Every row comes from one small tree of marks. The marks that hang from a mark follow it in brackets, in alphabetical order. Every link used is in the known rows. Which tree was each row made from?
In the rows, zero is written as 128.
Known rows
Z[Y[H L[T] R W]]: [126 137 172 131 108 141 122 154 116 164  94 134 154  72 123 172 142 101
 157  91 119 158 159 123 172 224 163 190 108 127  66 126 129 102 105]
D[Q V[B[Y]]]: [114 164 164 169 154 176 114 166 132 168 106 121 124 134 165  81  78 102
 144 143 131 164 141  96  75 166  65  28  87 121 171  76 163 152 123]
Y[B H L[T] R W]: [118 135 168 120 112 135 114 129 138 164  83 142 121  76 120 179 146  87
 135  84 122 149 147 100 188 183 159 160 108 137  66 130  82 111  95]
U[Y]: [133 131 170 105 119  94 101 146  97 140  97  95 121 145 151 119 139  80
 126 103 112 155 132 109 142 132 128 115 129 146 144  88 149 139 143]
Q[D[V[B]]]: [121 164 161 170 169 179 134 178 123 181 105 126 119 146 161  83  76  83
 120 119 127 151 126  98  96 167  60  18  95 138 178  92 143 163 122]
Z[Y]: [107 130 160 120 126 110  98 157 105 143  92 112 117 130 151 129 112  96
 134 101 111 139 137 112 117 165 126 107 128 142 122 107 153 149 139]
C[U[Y[R]]]: [177 133 184  85  94  93 103 154 104 115  93  99 123 105 138 115 163  91
 153  86  93 149 152  94 165 151 143 156 153 111 137  85 156 107 163]
U[Y[B[V] H W]]: [168 111 139 109 135 121  69 132 134  86 117 111 110 111  99 156 157 134
  75 103 105 123 153  80 178 149 136 115 122 178 106 146 117 149 108]
Z[Y[B L]]: [106 128 159 103 107 125 104 137 109 155  73 138  99 105 144 166 102  83
 136 100 112 135 130 103 128 157 148 105 117 166  78 121 125 171 122]
V[B[Y] D]: [116 125 162 151 133 149  87 151 114 152  99 114 116 152 165 100  95  97
 152 151 135 164 137 102  93 150  76  48  99 110 162  82 161 154 121]
Q[D[V[B[Y[H]]]]]: [132 170 163 180 168 187 112 166 139 165 101 128 128 111 141  96 100 107
 147 137 129 150 148  87  91 213  68  49  96 120 159  85 151 138 120]
Y[B H L R W]: [134 129 168 123 112 127 104 140 131 127  86 133 105  72 114 169 158 110
 140  79 122 145 148  99 180 174 155 156 140 147  70 113  93 121 114]
H[Y[B W]]: [121 118 150 123 134 120  61 157 138  97  98 100  99 103 135 160 128 127
  87  91 115 131 135  95 157 154 131 111 127 170  98 152 125 148 126]
Y[B H R U W]: [146 136 168 117 114 112  77 158 140  88  93 111 108  58  95 168 163 146
 100  78  99 114 153  89 182 188 145 159 157 131  96 161 117  92 133]
T[L]: [101 130 170 133 136 107 113 148 115 178  88 116 138 150 169 132 116  72
 132  98 116 157 121 115 131 142 116 105 109 131 136 106 109 139 129]
L[T]: [ 86 135 165 124 129 108 117 141 115 190  91 112 127 151 167 124 105  56
 130 103 127 161 121 110 138 136 119  97  98 127 141 103 118 129 121]
V[B]: [115 121 166 143 135 119  98 156 108 154 102 110 109 146 162 112 106  84
 142 118 130 157 113  96 112 138  93  65 122 121 159  94 138 149 129]
H[Y[B[V[D]] L R]]: [137 112 158  95 107 181 121 127 129 138  96 160 108 109 154 146  91 100
 131 115 112 144 167 106 152 155 112 104 102 144  94 126 126 181  98]
Q[D[V[B[Y[H L]]]]]: [132 169 177 182 151 197 133 163 123 189  91 133 135 100 147 109  93  91
 173 139 143 169 145  93  95 208  82  62  86 128 136  76 146 144 112]
W[Y[B R U]]: [147 151 193  95  86 109  69 141 109 114  80 121  97  67 138 163 129 116
  94 107  91 129 139  98 138 154 127 140 140 132 111 136 153 101 140]
D[V]: [111 151 169 142 151 131 119 166 116 169  98 108 112 148 163  99  98  84
 127 102 121 161 126 107 120 146  90  65 117 138 161  88 128 148 131]
B[V[D]]: [116 112 146 127 138 146 118 148 113 148 114 119 116 176 157  90  85  94
 111 121 128 157 148 113 129 111  81  45 101 144 161 100 134 175 109]
B[V Y[H L R W]]: [142 115 173 146 116 147  98 143 123 129 103 117 132  85 124 141 147 133
 182 116 139 172 160 105 148 179 132 152 125 118  91  80 119 114 115]
H[Y[L W]]: [124 119 175 141 119 127  97 171 100 130  99  84 129 105 152 147 125 108
 134  95 142 176 135 122 153 152 134 137 122 161  97 118 140 138 124]
Z[Y[H U]]: [137 139 169 117 113 109  90 166 104 113  94 101 134  83 117 152 134 129
 117  96  98 123 155 104 141 204 137 150 145 133 112 156 169 110 142]
V[B[Y[H L]] D[Q]]: [124 146 164 160 122 190 131 145 115 166 104 135 139 119 154  99  98  95
 157 146 148 180 173 112 108 169  93  69  81 128 131  84 166 150  97]
U[C Y[L R W]]: [182 123 191 107  88 102 106 179  83 110  86  77 130  89 124 136 161 108
 147  83 102 162 140 112 180 153 163 174 148 140 106 100 143 106 155]
D[Q V[B[Y[W]]]]: [123 158 158 186 162 177  98 186 134 144 117 102 128 127 149  87  93 131
 125 138 138 168 143  97  91 168  69  35  87 137 160  91 159 144 119]
C[U[Y[B[V] L W]]]: [188 104 161  97  99 119  83 144 108  98  99  98 109 101 112 154 136 112
 105 102 109 151 143  79 180 108 152 110 119 181  94 137 122 158 126]
Z[Y[L U W]]: [132 127 176 135 100 117  96 186  83 123  90  82 136  87 125 162 119 129
 124  98 119 151 137 122 144 169 147 142 129 159  92 150 160 125 140]
W[Y[H L U]]: [154 152 207 126  85 112  92 153  73 133  89  95 134  67 142 158 133 103
 117 114 125 171 145 118 144 157 132 162 130 145 108 128 170  93 125]
Z[Y[U W]]: [130 129 163 134 116 106  76 193 100 102 101  78 130  97 118 150 125 148
 100  95 106 130 138 114 141 176 134 130 138 152 114 159 168 118 147]

Write each row's tree
[104 133 137 132 140 171 141 152 122 154 126 124 122 175 162  69  70  98
  94 121 129 159 168 120 125 105  77  27  85 155 165  99 146 178 101]
B[V[D[Q]]]
[117 166 166 176 165 182 114 172 131 179  95 120 120 133 160  87  78  96
 150 142 130 156 130  92  74 182  60  23  88 123 170  74 153 155 130]
Q[D[V[B[Y]]]]
[110 143 149 151 139 171 131 162 116 158 119 126 122 165 166  74  80  87
 106 127 132 159 153 113 110 129  72  25  88 136 173 101 163 169 105]
V[B D[Q]]
[138 124 162 118 118 114  54 170 128  80  96  83 107  77 119 173 129 147
  72  93 104 120 137  93 163 163 134 129 137 162  99 190 142 125 138]
H[Y[B U W]]
[126 137 187 122 107 124 135 140 109 164  86 129 125  95 145 135 146  79
 180  87 128 167 148 114 157 174 141 161 140 115 103  75 116 113 125]
Y[H L R]
[114 110 149 111 120 161 122 125 115 162  93 145  96 152 152 128  79  78
 113 120 130 154 142 103 139 103 105  44  90 168 118 114 107 197  95]
Y[B[V[D]] L]
[133 120 174 159 129 131  71 164 127 127  99 106 117 108 141 125 139 129
 171 126 130 158 129  97 113 178 106 109 130  96 133  77 141 114 137]
V[B[Y[R W]]]
[167 136 177  88  94  99  87 160 128  88  74 106 101  46  99 160 149 131
 110  73  72 101 148  71 178 187 152 161 172 116 110 167 125  88 157]
Y[B H R U[C]]
[145 111 158 122 120 146 107 132 136 121  98 141 104  82 109 162 141 122
 133  92 123 143 152  93 176 162 140 133 129 149  77 121  87 140 101]
Y[B[V] H L R W]
[130 143 159 168 127 170  86 188 117 115 117  86 137 120 136  97  95 150
  99 144 132 155 160 109 111 155  79  54  92 132 156 136 188 129 123]
V[B[Y[U W]] D[Q]]
[138 151 186 157 137 146  84 177 112 146  93  98 124 109 147 116  91 120
 145 145 117 153 124  86  87 183  73  63 112 105 170 115 167 125 144]
D[V[B[Y[U]]]]
[144 130 184  90  82 119  94 160 106 137  65  98 126  55 135 187  96  93
 105  97  92 131 128  86 173 167 158 147 111 144  86 202 134 116 137]
H[Y[B L[T] U[C]]]
[157 135 195  94  77 135  90 129  97 128  84 136 102  66 141 169 106 112
 112 121 102 145 141 101 140 134 127 130 121 142  95 132 142 126 118]
W[Y[B[V] L R U]]
[124 128 174 116  99 129  87 155 119 138  83 101 131  67 131 198 109 107
  92 100 117 144 132 105 178 167 150 147  96 163  73 196 127 122 113]
H[Y[B L[T] U W]]
[123 148 179 151 103 179 124 164  97 162  96 110 138 115 159 101  74 106
 144 153 139 172 156 114 100 149  85  59  82 124 146 110 186 144 120]
V[B[Y[L U]] D[Q]]
[135 126 152 109 121 152  75 127 115 125 108 137  92 139 154 127  84 104
  64 136 114 145 150 101 123 106  87  48  90 172 135 124 144 173  94]
W[Y[B[V[D]]]]
[121 134 159  97 108 109  79 155 116 116  79 116 101  90 124 167 109 122
  97  99  87 103 137  92 131 171 139 111 135 152 102 168 149 144 144]
Z[Y[B U]]
[104 129 140 116 121 185 145 128 124 166 104 150 104 151 155 106  62  84
  96 118 131 153 164 111 135  98  98  26  73 178 122 113 119 203  87]
Y[B[V[D[Q]]] L]
[133 109 135 129 144 129  75 138 146 100 115 118  96 113 106 150 135 134
  84  96 119 128 146  80 165 141 123  89 123 165 107 145  94 151 103]
Y[B[V] H W]
[131 130 193 118  98 120 107 168  86 138  87  90 134  88 157 155 110 100
 138 103 125 162 134 118 147 158 130 146 130 141 110 142 161 124 142]
H[Y[L U]]
[136 148 183 105  98 102  57 144 100 112  83 102  95  86 141 162 115 110
  73 114 101 132 128  95 130 131 122 111 128 156 121 149 156 118 136]
W[Y[B U]]
[172 131 183  86  99  90 103 166  96 112  87  91 121 106 137 115 154  96
 142  86  83 139 140  98 160 156 145 155 156 118 139  94 151 108 166]
U[C Y[R]]
[129 138 154  93 117 127  92 132 142 119  84 156 102  73 115 164 147 116
 133  86  86 105 161  89 148 217 150 152 145 129  80 127 127 129 124]
Z[Y[B H R]]
[153 131 194  89  75 107 107 164 102 123  58 106  99  59 122 160 121 104
 138  81  87 126 128  87 166 152 157 144 156 126  99 146 120 111 159]
Y[B L R U[C]]
[131 132 185 137 109 108  74 175 117 108  90  79 125  83 127 138 147 146
 149 106 118 148 141 108 138 175 128 151 146 104 122 108 149  85 159]
B[Y[R U W]]
[178 133 179 115  95 108 105 153  98 137  97  87 159  85 115 153 165  85
 129  92 121 176 154  98 202 163 169 177 108 148  95 134 138  99 122]
C[U[Y[H L[T] W]]]
[147 137 197 143  96 122  91 165 108 118  84  93 139  49 114 158 162 140
 174 105 126 162 156 111 159 201 148 190 145 109  88 110 141  74 143]
B[Y[H L R U W]]
[173 131 187 132 101 101  64 193 116  70  85  63 133  41  94 145 170 168
 141  94  97 133 157  87 164 207 149 185 169  99 113 141 153  55 170]
B[Y[H R U[C] W]]
[154 129 186 115 100 112 114 156  91 137  94  99 132 107 138 140 161  96
 154  92 120 173 141 126 170 152 151 165 133 144 104  78 138 120 135]
U[Y[L R W]]
[156 137 185 127  94 129 104 179 100 108  93 106 145  45 102 172 153 145
 145  86 107 142 163 120 170 221 160 199 150 130  70 147 158  91 134]
Z[Y[H L R U W]]
[143 134 181  80  91 117 115 119 108 150  73 139 103 101 144 158 145  70
 152  95 100 144 137 104 159 149 155 146 130 144  93  88 120 145 131]
U[Y[B L R]]
[185 124 179  89  83 108  91 148 111 104  81 107 110  73 115 159 168 104
 136  81 100 146 147  89 191 146 173 163 142 151  81 115 127 123 145]
C[U[Y[B L R W]]]
[125 158 159 197 172 183  97 191 135 154 106 103 126 126 144  94  92 122
 130 136 137 157 132  96  88 183  66  29  87 138 159  90 150 146 125]
Q[D[V[B[Y[W]]]]]
[142 134 169  78 109 104  95 123 125 127  82 133  97 114 136 146 151  87
 128  93  89 123 140  95 154 153 143 134 140 137 114  96 125 137 138]
U[Y[B R]]
[139 125 173 134 121 110  71 190 109  89 108  63 132  91 132 149 130 145
  93  93 117 144 138 112 158 166 124 142 139 148 121 165 164 109 145]
H[Y[U W]]
[120 131 145 149 134 183 113 160 140 125 124 120 129 137 144  80 102 142
 125 129 130 161 186 118 126 145  90  69  92 130 138  83 151 144 108]
B[V[D[Q]] Y[R W]]
[121 125 183 139 111 120 119 165 101 152  92 107 122 110 145 133 138  97
 162  87 136 175 133 126 157 145 137 141 133 134 105  77 115 122 130]
Y[L R W]
[182 132 174  97 107  91  91 150 106 103 101  89 131 102 122 124 171  97
 130  90 103 150 159  86 172 158 147 153 149 134 133 113 157 108 150]
C[U[Y[H]]]
[169 138 186  97  88 107 124 133  94 162  87 105 154  92 132 148 152  57
 150  98 114 175 153  96 188 162 162 171 108 134 106 120 140 106 126]
C[U[Y[H L[T]]]]
[112 125 118 134 145 175 109 151 145 118 125 126 101 154 131 100  82 128
  51 111 125 135 168 104 146 104  92  20  83 186 133 137 122 188  90]
Y[B[V[D[Q]]] W]
[139 122 153 172 144 155  70 165 126 114 115 102 129 123 127 117 131 135
 132 141 141 162 154  97 125 182  89  82 107 124 139 110 157 132 111]
V[B[Y[H W]] D]
